What can hang from each mark:
dimam: budiz
vofu: futub rilun
budiz: tuda
rilun: dekug
tuda: budiz
gipu: futub
dekug: futub
futub: gazika patan
gazika: dimam futub rilun
velu: gipu patan

Each row was made from one small tree. The marks that hang from a mark follow it in brackets, in alphabetical order. Every link used is in the known rows. Write each row's tree.
Known rows:
gazika[dimam futub[patan]]: [ -7.4  -0.5   6.8   2.0  -9.1  23.1 -49.8   3.6 -18.6 -11.2  -5.5 -14.2
  77.6  13.9 -13.9  15.3 -16.3 -23.3   0.1  23.3   7.4]
budiz[tuda]: [ -0.3   2.8  22.0   1.0  -1.6  14.1 -70.5 -27.4  10.4  26.8   2.4 -16.6
  73.8  12.7 -16.9   8.6  -5.5 -23.2  15.1  20.5   1.5]
dimam[budiz]: [-12.1  -2.7  58.0   2.7   4.1  -2.8 -63.3 -12.7   8.0  -5.9  -5.3   0.7
  77.9  -2.4 -14.5  16.1 -15.6 -37.9  -1.8  19.6   9.5]
velu[gipu[futub[gazika[dimam rilun]]] patan]: [  9.3  -5.8 -64.5  -0.8  -1.6  34.1 -26.2 -22.5   1.1  13.4 -30.8  -5.7
  -0.7   7.4 -33.0   7.6  11.8  -9.7 -44.7  33.0   3.7]
velu[patan]: [-23.2 -10.8   6.5   8.2   6.3  26.2 -50.8 -27.0  14.0  -3.8   3.8  -8.0
  78.3  12.5 -10.6  27.8  -6.5 -20.5 -10.4  21.0   6.9]
vofu[futub]: [-11.5  -2.6  23.2   2.4   1.4  17.4 -61.3 -25.4  -4.8   7.0   1.8  10.7
  74.5   1.6  -5.4  27.6 -11.9 -20.6  -4.9  21.6  -3.2]
gipu[futub[gazika]]: [-18.3 -17.4  26.5   3.4  -0.1   5.9 -57.9 -21.6  -7.6 -20.2  -5.9   4.7
  24.3 -12.3 -29.6  17.5  -4.6 -20.8 -15.8  27.2  -5.0]
velu[gipu[futub]]: [-24.7  -9.6   4.6   7.0   4.3  16.1 -46.1 -32.5  -2.1   0.0 -17.9   8.2
  23.8  -1.6 -13.3  26.5  -7.0 -18.5 -30.9  32.1  -1.4]
rilun[dekug[futub[gazika[dimam[budiz]] patan]]]: [ -2.5  -2.4  32.6   2.0  -2.3  21.9 -44.3 -18.6 -34.7 -39.5 -24.4  -0.3
  38.9   2.0 -50.0 -24.9  -5.9 -28.9  -5.1  16.5   4.5]
dimam[budiz[tuda]]: [  3.4  14.0  52.3  -1.7  -1.5   1.3 -70.8 -22.8  16.2  27.0  -8.8  -8.0
  81.4  10.5 -18.3  -8.8  -9.4 -31.0   9.8  19.6   2.8]
futub[gazika patan]: [-42.8 -23.4  34.8  -2.0  -9.1  22.6 -61.4 -11.6   3.6 -36.3  -0.8  -4.8
  67.5   5.6 -31.5  13.8  -4.4 -21.2  17.3  21.3   1.0]
gipu[futub[gazika[dimam] patan]]: [-16.9 -14.9  14.3  -1.9 -11.4  13.9 -46.9  -7.4 -14.2 -24.6 -12.9   4.2
  28.0 -14.4 -39.5   0.7  -3.3 -15.3   0.5  29.4  -5.3]
velu[gipu[futub[gazika[dimam] patan]]]: [-23.7 -13.5  -6.8  -0.9  -7.9  30.8 -38.7 -15.5  -9.3 -19.1 -30.3   9.2
  18.4  -3.9 -34.7   1.4   1.0  -9.4 -14.3  34.3  -5.3]
gipu[futub[gazika[dimam[budiz[tuda]]] patan]]: [  1.1  11.5  39.1  -8.8 -16.7   0.8 -57.0 -11.3  -2.2   7.0 -28.6   1.7
  39.5  -5.1 -46.1 -35.9  -0.7 -18.7   4.8  29.2 -10.7]
rilun[dekug[futub]]: [ -5.8  -9.9  18.9  12.2  10.5  22.4 -51.4 -38.5 -31.3 -20.7  -1.0  -6.4
  37.6   7.6 -24.3  17.0  -9.0 -27.2 -16.7  13.6  10.2]
vofu[futub[gazika patan] rilun]: [-38.6  -7.2   3.2  -4.1  -7.9  12.2 -62.4 -19.4   5.3 -13.5  -6.7  19.2
  59.0   6.1 -32.0  12.8  -0.4 -14.1  -3.1  21.7  -7.7]
vofu[rilun[dekug[futub[gazika[dimam] patan]]]]: [ -5.3  -4.9 -25.8   4.8   0.5  21.2 -43.9 -26.4 -31.4 -25.5 -15.7  -0.5
  20.9   1.7 -54.8  -7.9   0.5 -21.7  -9.9  15.2   7.1]
vofu[futub[gazika[dimam] patan] rilun]: [-14.0  -0.8 -19.1  -5.5  -7.5  14.7 -56.4 -10.1  -3.9  -1.0 -10.4  13.0
  55.7  -2.9 -35.7   2.2  -1.7 -15.6   1.3  23.2  -4.2]
rilun[dekug[futub[gazika]]]: [ -6.9 -17.3  13.0   8.9   6.8  28.6 -53.5 -37.2 -32.5 -35.9  -7.7  -5.6
  26.4   6.7 -36.9   6.7  -2.7 -25.1 -11.4  14.8   3.5]
vofu[futub rilun]: [-11.4   2.9  -3.7   2.8   4.9   4.4 -62.2 -28.4   3.4  16.9   1.5  15.7
  63.3   1.6 -13.1  26.9 -10.1 -22.9 -12.2  19.8   1.0]
gazika[dimam[budiz] futub[patan] rilun[dekug]]: [ 12.1  16.6  -9.1  -4.0 -11.2  -3.0 -47.1   0.9 -29.0  -6.7 -16.2 -12.9
  64.9  11.0 -24.5  -9.4 -13.2 -33.9 -20.8  15.2  24.6]
tuda[budiz]: [ -6.9  -2.2  18.7   1.0   4.3   3.3 -62.4 -23.2  15.2 -13.4   7.1 -12.9
  70.6  11.3 -18.3   4.1 -12.4 -36.6  18.7  10.1   8.7]
futub[gazika[dimam[budiz]] patan]: [-14.1  -6.9  43.3  -5.5  -9.9   9.7 -54.8   3.1   0.2 -25.6 -15.9  -2.4
  72.2  -5.7 -36.4 -11.9  -8.9 -30.5  14.4  22.1   4.8]

Write each row's tree:
[-32.0  -6.2 -16.6  10.8   6.8  33.9 -33.1 -40.5   8.6   3.2 -21.4   8.2
  32.3  10.0  -9.5  23.9  -0.6  -9.7 -48.5  32.0  -3.5] -> velu[gipu[futub] patan]
[  4.1  -2.2   0.4  -8.7 -12.2   1.7 -53.0  -5.1 -15.3 -17.3 -15.1  -6.2
  54.8  -4.1 -47.5 -22.3  -1.3 -31.8   1.0  16.0  17.9] -> futub[gazika[dimam[budiz] rilun[dekug]] patan]
[  7.5 -11.4   2.4   1.9  -1.9  11.1 -48.2 -14.8 -18.2  -9.2 -10.8   2.6
  19.3 -19.6 -33.3   6.6  -5.6 -22.1 -12.0  29.5  -2.7] -> gipu[futub[gazika[dimam]]]
[-32.5 -14.1 -22.9   7.5   4.3  39.1 -35.9 -36.9   7.8 -11.9 -25.8   6.9
  21.9   9.2 -21.8  18.1   7.4  -7.8 -43.0  33.7  -8.0] -> velu[gipu[futub[gazika]] patan]
[ -0.4 -15.6  -7.4 -11.2 -15.1  17.8 -53.3   0.9  -2.0 -14.0  -8.2 -17.2
  44.8   3.5 -42.1   5.7   0.7 -22.7  14.8  21.5  12.0] -> futub[gazika[dimam rilun] patan]
[ 15.8  15.7  -0.1  -3.8   1.0  -6.5 -57.5 -14.6  -1.0  16.0 -17.1  21.0
  61.7 -11.4 -30.7  -8.0  -6.6 -29.9 -15.8  22.9  -1.4] -> vofu[futub[gazika[dimam[budiz]]] rilun]
[ 12.4  14.8  14.0  -7.1 -12.9   0.0 -50.4  11.8 -11.6  -4.7 -18.3 -14.9
  63.0  17.6 -21.6   5.7 -13.5 -31.8 -11.2  20.8  18.2] -> gazika[dimam[budiz] futub[patan] rilun]
[-15.7 -12.5  11.5   0.9  -2.9  22.0 -47.8 -30.5 -26.0 -26.7  -8.2  -9.1
  24.3  20.2 -38.6  17.9  -3.1 -21.2 -12.9  12.1  16.1] -> gazika[rilun[dekug[futub[patan]]]]
[ -7.2  -5.9 -43.0   6.2   3.2  41.8 -26.4 -30.1  -2.0   2.7 -29.3   3.5
  19.1  -0.1 -26.6   4.5   5.9  -9.4 -39.4  35.6  -5.5] -> velu[gipu[futub[gazika[dimam]]] patan]
[-22.2 -13.8  11.1 -12.5 -15.6  21.5 -60.3 -10.7   1.2 -15.3  -8.7   4.9
  51.3  13.3 -31.7  16.7   3.1 -13.3   6.0  21.5  -0.9] -> vofu[futub[gazika[rilun] patan]]
[ 29.3   1.3 -12.8  -5.0  -2.0  -1.6 -54.4 -12.0 -17.3  -0.3 -11.6 -10.2
  49.2 -10.4 -40.5 -19.7  -2.1 -39.6  -8.7  15.8  20.9] -> futub[gazika[dimam[budiz] rilun[dekug]]]
[-13.4  -5.4  43.9  -4.2 -12.3  -3.4 -48.0  -4.2 -10.1 -27.9 -23.2  10.7
  37.3 -17.1 -42.6 -11.1  -8.0 -24.1  -9.4  28.8  -3.8] -> gipu[futub[gazika[dimam[budiz]] patan]]
[-17.1  -3.6   3.4  -4.2 -11.9  14.3 -56.6  -0.2  -6.3 -16.4  -4.1 -17.4
  59.0  28.6 -15.6  29.1  -8.5 -21.2  -9.1  19.7  14.4] -> gazika[futub[patan] rilun]
[ 13.0  -2.4  36.2  -8.5  -9.7  16.4 -42.7  -0.9 -12.9 -26.6 -33.0 -10.4
  15.7  12.1 -53.3  -6.2  -1.7 -26.1  -4.0  19.1   8.2] -> dekug[futub[gazika[dimam[budiz] rilun] patan]]
[ 27.7   1.1  11.7  -7.4  -4.8 -10.3 -48.6  -5.0  -8.7   0.4 -21.8   2.0
   4.5 -15.9 -41.5  -5.5  -3.4 -32.2 -27.3  26.7   8.2] -> gipu[futub[gazika[dimam[budiz] rilun]]]
[ 36.9  31.7  18.4  -1.5  -5.4   6.2 -60.3  -6.1  -9.1  39.3 -17.6 -21.6
  80.0  15.5 -11.4 -15.1 -13.6 -32.4  -3.7  23.5   3.7] -> gazika[dimam[budiz[tuda]] futub]
[ 18.4 -11.1  -7.2   8.3   6.7  32.0 -44.0 -28.7 -41.7 -21.9 -10.3 -11.0
  22.7  -2.4 -40.6  -2.5  -3.3 -26.9 -10.8  16.5   6.1] -> rilun[dekug[futub[gazika[dimam]]]]
[-51.7 -19.5  11.7   0.1  -7.5  26.8 -47.0 -23.2  -0.2 -30.2 -27.9  12.5
  20.0   2.9 -30.9  12.4   3.5  -8.4 -16.7  32.0  -9.1] -> velu[gipu[futub[gazika patan]]]
[-35.2 -17.3  -8.9  -7.3 -12.6  20.7 -45.1 -18.6   3.7 -21.2 -29.0   2.8
  -1.9  10.7 -39.3  15.0   9.5  -9.0 -21.7  30.5  -0.4] -> velu[gipu[futub[gazika[rilun] patan]]]
[-17.5  -9.2 -68.6   3.8   2.9  31.1 -33.7 -41.7  -6.7  -1.9 -24.7   3.6
   6.7   9.3 -32.8   4.6  14.9 -10.1 -54.8  25.7   5.5] -> velu[gipu[futub[gazika[rilun[dekug]]]] patan]
[ 11.6  10.2  51.5  -6.3 -11.0  24.5 -54.8 -14.0 -10.1  -6.0 -32.5 -11.0
  41.2  18.2 -49.2 -31.5  -0.6 -18.8  11.3  21.8  -7.4] -> dekug[futub[gazika[dimam[budiz[tuda]]] patan]]
[ 17.7  11.8  16.4 -18.7 -20.2   7.8 -61.9  -2.4   9.5  16.9 -23.1 -15.6
  52.6  10.7 -47.1 -29.0   3.4 -23.9  20.7  21.3   7.2] -> futub[gazika[dimam[budiz[tuda]] rilun] patan]
